Known rows, with every step that occurs:
gozod > zorop > reris > bedeb > divakol > kovu: [ 1.92  1.06  0.44 -2.29 -0.47 -1.23 -3.68  0.74  0.18  1.90  3.49 -0.37
  0.51  0.38  0.29 -0.30  0.54 -0.46 -2.32 -0.11  0.60 -0.50  0.36]
divakol > kovu > gozod > zorop > reris: [ 0.20 -0.26 -0.59 -1.75 -0.32  1.07 -2.68 -0.05  0.86  0.09  2.49  2.87
  1.45  2.94 -2.94 -1.14 -2.96  0.76  0.61 -0.28 -0.50 -1.65  0.05]
zorop > reris > kovu > divakol: [-2.43 -0.28 -0.44  0.57  1.05 -0.33 -0.85  0.36  0.17 -0.06  3.27  0.25
 -1.07  0.73 -1.92 -0.10 -1.73  0.54  0.21  0.39 -1.13  0.39 -0.05]
divakol > kovu > gozod > zorop > reris > bedeb: [ 1.63 -0.69 -1.51 -2.60 -1.42 -0.34 -2.29  0.42  0.62  0.78  4.70  2.72
 -0.78  2.11 -1.44 -0.59 -0.21  0.46 -0.49 -0.32 -0.71 -0.51  0.46]
torik > zorop > reris: [-2.15 -0.19  1.52 -1.97  1.93  0.73  2.29 -0.55  1.49 -0.62 -1.35 -1.32
  2.42 -1.15 -2.28  1.07 -2.25  0.37  1.22 -1.98  0.35 -0.27  0.79]
divakol > kovu: [-1.22  1.93  0.60  0.68  1.65  1.59  1.45 -0.31 -0.61  0.07 -0.48  2.23
  0.53  0.58 -1.41 -1.20 -0.94  0.91 -0.69 -0.89  1.28 -0.42 -0.67]
bedeb > divakol > kovu > gozod > zorop: [ 1.08  0.43  0.16 -0.68 -0.07  0.46 -2.84 -0.43 -0.34  0.30  1.26  0.91
 -0.14  1.74  0.17 -2.18  0.10  0.66 -0.35  1.94  0.16 -2.03  0.14]
bimo > bedeb > torik: [-0.04  0.13 -0.69  3.77 -0.33 -0.74  2.53 -0.71 -2.09 -1.41 -3.56 -0.71
  0.72  0.37  4.58  0.66 -0.31 -0.13 -0.76  0.03  1.17  0.51 -1.39]
kovu > gozod > zorop > reris: [-0.17 -0.73 -1.13 -1.06 -0.68 -0.42 -1.54 -0.51  0.82 -0.93  3.38  1.34
  1.63  1.70 -0.87 -0.55 -4.63  0.01  1.51  0.83 -0.63 -1.42  0.83]
bedeb > torik > zorop: [-1.30  0.23  0.08  1.00  1.09  0.76  4.36 -1.50 -0.54 -2.32 -3.25 -2.14
  1.28 -0.19  1.95  0.93  0.35  0.54  1.44 -0.61  1.11 -0.15 -0.33]
bimo > kovu: [-1.12  1.42  0.40  0.51  1.50  1.14  3.76 -0.09  0.41 -0.19 -1.55  2.05
  1.57  0.71 -0.50 -1.20 -1.39  0.17 -0.09  0.40  1.23  0.52 -0.74]
gozod > zorop > reris > bedeb: [ 1.06  0.47 -1.11 -1.79 -1.09 -2.35 -0.67  0.04  0.46 -0.20  3.55  0.16
  1.15  0.42  1.29  0.58 -2.47 -0.97 -0.89 -0.37  0.00  1.09  0.94]
torik > zorop > reris > kovu: [-1.35  0.22  0.42 -0.41  1.58  1.44  0.34  0.09  0.93 -0.10 -0.91 -1.99
  0.53 -0.17 -2.97  0.64  0.49  0.49  0.45 -0.41 -0.37  0.88  0.18]
gozod > zorop > reris > kovu > bimo > bedeb: [ 2.42  0.55  0.05  0.62 -2.41 -0.79 -3.78  1.46 -0.32  0.63 -4.15  0.13
  0.86  0.32 -0.66  0.03  0.10 -1.67 -0.34 -1.33 -1.73  2.80 -0.42]
zorop > reris > bedeb > maka: [-2.32 -1.73 -0.14 -2.02  0.56 -1.98  0.66  0.02  1.16 -0.89  5.62  1.43
  0.36 -1.68  1.66  0.41 -1.05 -0.35  0.02 -1.35 -0.01 -0.66  0.23]
bedeb > torik > zorop > reris > kovu: [-0.91 -0.01 -0.71  1.40  0.93  1.56  1.22 -0.41 -0.10 -1.01 -1.45 -2.93
  0.19  0.72 -1.03  1.38  0.92  0.37  0.88  0.09  0.13  0.19 -0.81]
gozod > zorop > reris: [-0.23  0.94 -0.27 -0.90 -0.10 -0.86 -1.14 -0.33  0.82 -0.94  1.18  0.01
  3.27  1.29 -0.46  0.12 -5.19 -0.77  0.34 -0.61  0.30  0.00  0.42]
bedeb > divakol > kovu > gozod: [-0.62  0.04  0.73  0.50  1.30  1.42 -0.96 -0.40 -0.43  0.86  2.48  1.42
 -1.48  0.10 -0.98 -1.89  1.03  1.24 -0.20  1.69  0.67 -2.94 -0.11]
kovu > bimo > bedeb > torik > zorop: [ 0.58 -0.55  1.20  1.10 -1.03  0.14  3.51 -0.21 -0.99 -1.27 -8.89 -1.30
  0.71 -2.31  2.55  1.30  2.95 -0.48  1.34 -2.80 -0.02  1.41 -0.75]
reris > zorop: [ 0.38  1.80  0.44 -0.95  0.15 -0.31  0.41 -1.05 -0.32 -0.59 -1.81 -0.21
 -1.09  1.15  1.47  0.80 -1.74  0.50  0.84  0.03  0.77 -0.19  0.17]
torik > zorop > reris > bedeb > divakol: [-0.41 -0.92  1.63 -2.64  1.03 -1.11  0.75  0.06  1.07  0.95  1.21 -3.12
 -0.15 -3.21  0.52  1.26  1.74 -0.25 -0.67 -0.66  0.54 -0.38  1.50]
bimo > bedeb > divakol: [ 0.05  0.35  1.59  2.17  0.66 -1.34  0.06 -0.08 -1.41  0.47 -2.50 -1.67
  0.69 -1.88  3.61 -0.35  0.34 -0.41 -1.99  0.73  1.10 -0.11 -0.24]
kovu > gozod > zorop > reris > bedeb > torik: [ 1.49 -1.58 -3.08 -0.05 -2.52 -1.80 -0.23 -0.66 -0.18 -1.31  4.91  0.31
 -0.96  2.02  2.76  0.86 -1.38 -0.39  0.94  1.59 -0.36 -0.90  0.44]

Rows:
[ 0.14 -0.33  2.28 -3.38  1.51  0.43 -0.36  0.62  0.95  2.13  0.90 -1.76
 -0.01 -2.10 -1.66  0.69  3.53  0.59 -1.61 -1.87  0.65 -0.69  0.68]	torik > zorop > reris > bedeb > divakol > kovu
[-0.03 -0.54  0.36  1.61  0.20 -0.11  3.83 -0.84 -1.25 -1.48 -6.69 -2.52
  1.58 -0.69  3.65  1.36  2.05  0.34  0.04 -1.29  0.86  1.00 -0.97]	bimo > bedeb > torik > zorop
[-0.72 -0.77  0.71 -2.70  0.82 -0.63  2.22 -0.03  1.32  0.00  0.73 -1.16
  0.62 -2.15 -0.40  1.47  0.53  0.22 -0.04 -1.88  0.16  0.79  1.25]	torik > zorop > reris > bedeb
[ 0.30  0.43  1.23 -1.09  0.88 -0.22 -1.64  0.74  0.10  2.40  4.15  0.15
 -0.89 -1.18 -1.15  0.04  1.12  0.06 -2.21 -0.51  1.03 -1.23  0.17]	zorop > reris > bedeb > divakol > kovu
[ 0.68  0.74  1.95  1.35  1.05  0.25 -1.23  0.50 -1.51  1.63 -3.08 -0.14
  0.52 -0.75  1.64 -0.94  2.09  0.43 -2.87 -0.43  1.27 -0.42 -1.07]	bimo > bedeb > divakol > kovu
[-0.95 -1.79 -1.51  1.39  0.17  1.78  0.50 -0.61  0.32 -1.14  0.28 -1.57
 -1.52  1.24 -1.24  1.02  1.47  1.14  2.15  1.50 -0.82 -1.00 -0.39]	bedeb > torik > zorop > reris > kovu > gozod
[ 0.42 -1.21  0.32 -1.36  0.30  0.15 -2.27  0.53  0.39  2.43  5.41  1.39
 -2.66 -0.47 -1.36 -0.58  1.30  0.84 -1.16  0.95  0.11 -2.52  0.49]	zorop > reris > bedeb > divakol > kovu > gozod
[-0.69  0.05 -0.43 -0.77  0.29 -1.18  1.04  0.00  0.47  0.16  4.19  0.63
 -0.40 -1.27  0.16  0.90 -1.67 -0.41 -0.72 -0.55  0.44  0.34  0.73]	zorop > reris > bedeb
[-2.34  0.24  0.48 -0.53  1.46 -0.12  3.65 -0.01  0.40 -0.45 -0.57  2.41
  0.91  0.97 -0.28 -1.30 -1.37  0.81  0.30  0.02  0.23  0.62 -0.54]	bimo > kovu > divakol
[-1.22 -0.74 -1.57  1.52  0.39  1.20 -1.53  0.03  0.29  0.10  4.14  1.36
 -1.97  1.20 -2.58 -0.49 -1.44  0.60  0.90  2.27 -0.90 -1.02  0.08]	zorop > reris > kovu > gozod
[ 0.66  0.02 -1.19 -0.84 -0.68  0.53  1.49 -0.35  0.79 -0.77 -0.23  2.78
  1.49  2.90 -0.12 -1.95 -1.61  0.35  0.86  2.14 -0.01  0.08 -0.26]	bimo > kovu > gozod > zorop
[-0.73  1.06  0.29  1.10 -0.21  0.91 -1.38  0.74  0.24  0.55 -0.52  0.95
 -0.80 -0.95 -3.69 -0.07 -1.01 -0.99  1.14 -0.47 -0.94  0.62 -0.01]	zorop > reris > kovu > bimo
[ 2.38 -0.07 -0.79 -1.45 -1.16 -0.93 -2.59  0.03 -0.50  1.00  3.74  1.15
 -2.19  0.95  1.73 -1.78  3.00  0.54 -1.42  2.15  0.00 -0.97  0.60]	reris > bedeb > divakol > kovu > gozod > zorop
[ 0.14 -0.01 -1.51 -0.02 -0.70 -0.44 -0.19 -1.11 -0.13 -1.87  1.45  1.67
  0.48  1.84  1.25 -1.41 -2.72  0.06  1.19  1.72 -0.24 -0.56  0.70]	kovu > gozod > zorop
[-0.23 -0.16 -1.57  1.20 -0.53 -1.19  1.89 -0.42 -0.49 -0.78  3.38 -0.42
 -0.88 -0.20  2.04  1.71 -1.26 -0.56 -0.16  0.09  0.99 -0.39 -0.10]	zorop > reris > bedeb > torik
[ 1.11  0.74  0.66  2.57 -1.07  1.10  1.21  0.41 -1.98  0.12 -6.54  1.76
 -0.05 -0.40  1.20  0.04  2.41 -0.33 -0.20 -2.54  0.44  0.50 -1.98]	divakol > kovu > bimo > bedeb > torik
[ 0.96  0.47 -2.50  1.41 -1.02  0.27 -1.83 -0.56 -0.67 -1.27  2.07  1.03
 -1.50  2.86  0.56 -1.74  0.01  0.27  0.55  3.27 -1.10  0.54  0.15]	reris > kovu > gozod > zorop
[ 1.53  0.85  1.59  2.92 -0.78 -0.39 -2.13  1.01 -1.79  1.34 -4.98 -1.06
 -2.15 -2.58  1.54 -0.71  3.86 -1.25 -1.28  0.75 -0.58  1.44 -0.57]	reris > kovu > bimo > bedeb > divakol
[-0.72  0.33  1.36 -0.97  0.40  1.74 -0.03  0.65  1.09  0.34 -3.38 -0.89
 -0.22 -1.79 -4.20  0.65  1.40 -0.39  1.81 -1.83 -1.30  1.27  0.38]	torik > zorop > reris > kovu > bimo
[ 0.76  0.92  1.84  0.69 -0.35  1.04  0.27  0.88 -1.15  1.14 -6.09  2.79
  0.42 -1.22 -0.80 -0.90  1.65 -0.14 -0.93 -3.22 -0.01  1.25 -1.01]	divakol > kovu > bimo > bedeb
[-1.85 -0.47  0.25 -0.08  1.15  0.93  2.99 -1.00  0.59 -1.49 -1.96 -2.43
  2.28 -0.33 -0.29  1.87 -1.72  0.31  1.71 -1.39  0.87 -0.95 -0.19]	bedeb > torik > zorop > reris
[ 1.42 -0.06  0.38  2.56 -1.15  0.81  1.45  0.28 -1.55 -0.76 -8.54 -2.00
 -1.31 -1.40  1.63  0.91  5.51 -0.35  0.69 -1.05 -0.85  2.49 -1.24]	reris > kovu > bimo > bedeb > torik > zorop
[-1.32  1.05 -0.70  1.88  1.04  0.83 -0.96  0.25  0.03  0.11  1.91 -0.05
 -0.21  0.63 -1.88  0.02 -1.68 -0.07 -0.27  0.78 -0.02  0.28 -0.28]	zorop > reris > kovu
[-0.28 -0.07  0.56 -0.45  0.50 -1.84 -0.64  0.14  0.29  1.21  4.77 -1.36
 -0.76 -2.30  1.08  0.62 -0.50 -0.69 -1.39  0.69  0.93 -1.00  0.99]	zorop > reris > bedeb > divakol
[-1.29 -1.55 -0.61 -0.67  0.91  1.84 -0.10 -0.07  1.07 -0.15  0.90 -0.43
 -1.08  0.40 -3.22  0.05  1.08  1.18  1.59  0.90 -1.33 -0.38  0.54]	torik > zorop > reris > kovu > gozod
[ 1.15  0.19  1.78  2.09 -0.76 -0.21 -3.48  1.55 -0.60  2.20 -3.20 -1.27
 -0.95 -2.64 -0.67  0.19  1.93 -1.32 -1.12 -0.21 -0.86  0.51 -0.40]	zorop > reris > kovu > bimo > bedeb > divakol
[ 1.56 -1.07 -1.69 -2.91 -1.75 -0.82  0.21  0.69  1.69  0.62  3.40  2.86
  0.32  2.09 -0.31 -0.68 -0.67 -0.06  0.01  1.17 -0.51  0.41  0.52]	bimo > kovu > gozod > zorop > reris > bedeb
[ 0.30 -0.53 -0.84 -1.80 -0.57  0.66 -0.09  0.20  1.93 -0.05  0.97  2.40
  2.32  2.83 -2.14 -1.09 -3.46  0.01  1.10  1.05 -0.37 -0.69  0.07]	bimo > kovu > gozod > zorop > reris
[-0.67  0.12 -1.20 -0.50 -0.32 -1.33 -2.84  0.35  0.12 -0.50  2.59 -0.22
  0.37  2.32 -0.83 -0.39 -2.62 -0.04  0.13  0.56 -1.73  1.16  0.17]	gozod > zorop > reris > kovu > divakol
[ 0.37 -0.98 -0.29  1.98  0.02  0.69  0.57  0.25 -0.79 -0.16 -4.81 -3.37
  0.52  0.50  0.91  1.88  2.91  0.27 -0.40 -0.87 -0.26  1.41 -1.30]	bimo > bedeb > torik > zorop > reris > kovu
[-0.08 -0.26 -0.80  0.23  0.06 -0.56  4.70 -1.07 -0.71 -1.71 -0.93 -2.11
 -0.91 -0.96  3.58  1.52  2.96  0.20  0.34 -0.40  1.01  0.94  0.15]	reris > bedeb > torik > zorop
[ 1.44 -1.28 -0.92 -1.79 -1.47 -2.39 -3.01  0.03  0.66  0.53  5.90 -0.47
 -1.07 -0.20  1.74 -0.21 -0.83 -0.63 -0.35  2.12 -0.39 -1.40  1.58]	kovu > gozod > zorop > reris > bedeb > divakol
[-0.17  1.79  0.07  2.08 -0.16  0.91  0.49  0.23 -0.82 -0.31 -1.84  1.26
 -1.85 -1.10 -1.33 -0.91  0.82 -0.80  1.01  0.38 -0.67  1.52 -0.28]	reris > kovu > bimo
[ 0.73  0.39  2.57  1.38 -0.56 -1.16 -0.18  0.47 -1.13  0.79 -4.99 -0.51
  0.06 -3.66  2.13 -0.30  1.29 -1.22 -0.66 -0.71  0.33  0.27 -0.04]	kovu > bimo > bedeb > divakol
